Each row was made from one small tree. The marks that hang from a mark follow it in brackets, in alphabetical order. Every link used is in the known rows. Write each row's tree.
Known rows
H(Z(G Y)): [ 2.30 -2.15 -0.12 -0.35  4.82  0.37  0.39  3.26 -0.07  1.10 -1.86  2.03
  2.11 -0.47  0.57  2.64 -0.83  0.17]
H(Z): [ 2.18 -0.90  0.05  0.73  4.46 -1.20 -0.09  1.24  0.08  1.51 -2.66  0.39
  1.11 -0.13  0.73 -0.44 -0.39  0.61]
L(Y(G Z(H))): [ 3.90 -2.11 -2.58 -1.82  3.01  2.04  0.47  2.42  1.65  0.31 -1.47 -1.45
  2.56 -0.65  0.51  2.13 -0.57 -0.31]
Y(G Z(N)): [ 5.02 -4.18 -1.15 -0.29  2.67 -0.14  0.28  0.38  0.95 -0.20 -2.64  2.10
  1.76 -0.21  0.95  2.52 -0.91  0.33]
N(Z(G H)): [ 2.72 -1.26 -1.09 -1.86  0.17  2.45  1.54  2.51 -0.54 -0.77 -2.03  0.94
  2.21 -0.05  0.56  3.36 -0.59 -1.31]
Z(G(Y) N): [ 0.73 -4.34 -0.26 -1.47  1.19  1.80 -0.65  2.03 -0.41 -0.61 -1.57  7.32
  3.28 -0.43  0.67  3.34 -0.72 -1.09]
G(Z): [ 2.00 -1.25  0.08 -1.05  1.42 -1.31  1.97  1.34 -0.56  1.31 -2.66  2.55
  1.87 -0.11  0.34  0.30 -0.45 -0.62]
S(Y(G(Z(B H N)))): [ 2.94 -1.77 -1.59 -1.74  2.63  1.84  0.44  1.62 -0.51  0.56 -1.46  4.50
  4.61 -0.49  0.66  3.50 -0.35 -0.64]
G(Y): [ 0.47 -0.97  0.48 -0.97  1.22 -1.03  0.18  1.61  0.46  0.65 -1.47  4.16
  3.18 -0.48  0.77 -0.21  0.09 -0.10]
S(Y(G Z(B H))): [ 4.56 -0.43 -1.78 -0.35  2.87  1.66  0.35  1.65  0.74  1.14 -1.37  1.93
  4.20 -0.60  0.78  3.20 -0.08 -0.04]
Z(B G(Y) H N): [ 1.83 -2.35 -1.35 -0.70  0.70  6.60  0.08  2.69 -0.62  0.01  0.00  8.27
  4.03 -0.59  1.34  6.42 -0.13 -1.30]
Z(G): [ 1.60 -1.84 -0.32 -0.23  0.80  1.01 -0.06  2.18 -0.73  1.04 -2.36  2.36
  1.44 -0.35 -0.56  1.16 -0.26 -0.48]
Y(Z(B G N)): [ 4.39 -2.98 -1.02  0.98  1.33  2.68  0.13  1.71  0.00  0.78 -2.27  4.31
  1.85 -0.22  1.04  3.67 -0.65 -0.89]
Y(G): [ 2.84 -1.78 -0.59 -0.36  1.96 -0.34  0.04  0.94 -0.06  0.90 -2.40  0.82
  1.52 -0.36 -0.33  0.21 -0.11  0.84]
L(Y(Z(B H N))): [ 2.83 -2.16 -2.85 -1.08  1.58  4.40 -0.57  2.68  1.49  0.21 -0.92  0.97
  2.58 -0.50  1.67  2.43 -0.21 -1.35]
N(Z): [ 2.11 -0.99 -0.37 -1.35  0.18 -0.63  0.73  1.45 -0.20 -0.40 -2.87 -0.02
  1.65  0.14  0.82 -0.27 -0.36 -0.72]
Z(B G H Y): [ 2.25 -0.64 -1.60 -0.65  0.54  6.44  0.82  4.42 -0.18  1.14  0.39  4.04
  3.26 -0.78  0.73  5.78  0.28 -0.81]

Which tree is each row?
[ 2.28 -2.01 -1.26 -2.80  0.32  3.03  1.73  3.72  0.09 -1.20 -1.14  1.36
  3.02 -0.27  1.07  4.58 -0.62 -1.41]
N(Z(G H Y))
[ 2.73 -1.69 -0.83 -0.62  2.16 -0.54 -0.17  2.08  0.57  0.88 -2.31  2.31
  3.57 -0.45  0.30  1.65 -0.49 -0.91]
S(Y(Z(G)))
[ 4.12 -2.23 -1.34 -1.02  2.27  2.75  1.71  1.20 -0.75  0.66 -1.64  4.20
  2.75 -0.30  0.73  4.25 -0.52 -0.16]
Y(G(Z(B H N)))
[ 1.52 -3.54 -0.66 -0.63  4.40  0.48 -0.83  2.23  0.69  0.00 -1.57  2.70
  2.04 -0.26  1.88  1.93 -0.67  0.08]
H(Z(N Y))
[ 2.50 -2.16 -1.68 -2.51  3.05  0.46  0.76  2.47  0.06  0.69 -2.23  0.30
  2.66 -0.57 -0.27  0.69 -0.74 -0.49]
L(Y(G(Z)))
[ 3.40 -1.04 -2.41 -0.87  1.90  4.35  0.39  3.50  0.89  1.07 -1.16  0.40
  2.63 -0.67  0.53  3.01 -0.33 -1.25]
L(Y(Z(B G H)))
[ 3.67 -0.90 -0.88 -1.39  1.11  1.58  1.20  2.74 -0.29 -0.13 -1.80  1.27
  2.85 -0.27  1.20  2.50 -0.34 -0.28]
N(Z(B Y(G)))
[ 1.64 -4.91 -1.39 -2.00  1.56  1.78 -0.97  2.21  0.71 -0.96 -1.01  3.85
  2.66 -0.48  1.34  2.90 -0.39 -0.04]
Z(N Y(G))
[ 1.28 -2.15 -1.43 -1.93  0.63  4.30  0.74  4.16  0.47  0.11  0.01  2.79
  2.91 -0.70  0.50  4.95 -0.07 -0.86]
Z(G H Y)
[ 2.87 -1.97 -1.10 -1.40  2.80  0.53  0.07  1.44 -0.72  0.71 -2.09  4.61
  4.31 -0.46  0.49  2.38 -0.47 -0.51]
S(Y(G(Z(B N))))
[ 1.89 -1.62 -0.49 -1.76  1.67  2.87  2.25  1.86 -0.30  0.34 -0.55  8.42
  4.62 -0.42  2.15  4.84 -0.42 -1.32]
G(Y Z(B H N))
[ 2.44 -1.11 -0.21 -0.92  1.83 -0.12  1.48  1.63  1.62  0.41 -1.03  3.56
  3.50 -0.50  1.53  2.17 -0.20 -0.29]
G(Y(Z(H)))
[ 1.20 -2.83 -0.35 -2.85  1.74  1.12  2.28  1.64  0.24 -0.48 -0.82  7.50
  4.37 -0.36  1.95  4.10 -0.71 -1.34]
G(Y Z(H N))
[ 3.21 -2.67 -2.84 -1.18  1.77  5.18 -0.33  3.26  0.88  0.19 -1.01  1.85
  2.79 -0.56  1.15  3.93 -0.57 -1.65]
L(Y(Z(B G H N)))
[ 2.17 -2.28 -0.55 -2.37  0.55  0.93  1.23  3.46 -0.32 -0.85 -2.10  1.52
  2.64 -0.21  0.70  2.78 -0.82 -1.22]
N(Z(G Y))
[ 2.57 -1.49 -0.71 -1.84  3.02 -1.34  0.63  1.44 -0.38  0.88 -2.38  2.84
  4.08 -0.48 -0.11  1.23 -0.50 -0.25]
S(Y(G(Z)))
[ 5.85 -2.62 -2.06  0.31  2.28  3.66  0.81  0.88  0.83  0.33 -1.36  2.88
  2.37 -0.35  1.51  4.94 -0.43  0.14]
Y(G Z(B H N))
[ 3.00 -0.65 -1.40 -1.78  0.16  4.77  1.75  4.02 -0.46 -0.33 -0.83  2.34
  3.25 -0.36  1.27  5.27 -0.34 -1.36]
N(Z(B G H Y))
[ 2.34 -2.76 -1.03 -2.09  2.86 -0.62  0.05  1.31 -0.39  0.19 -2.26  3.96
  4.16 -0.41  0.35  1.96 -0.65 -0.54]
S(Y(G(Z(N))))
[ 1.90 -3.15 -2.22 -1.14  0.26  7.90 -0.24  4.07 -0.11 -0.24  0.57  6.29
  3.44 -0.66  1.66  7.20 -0.04 -1.43]
Z(B G H N Y)
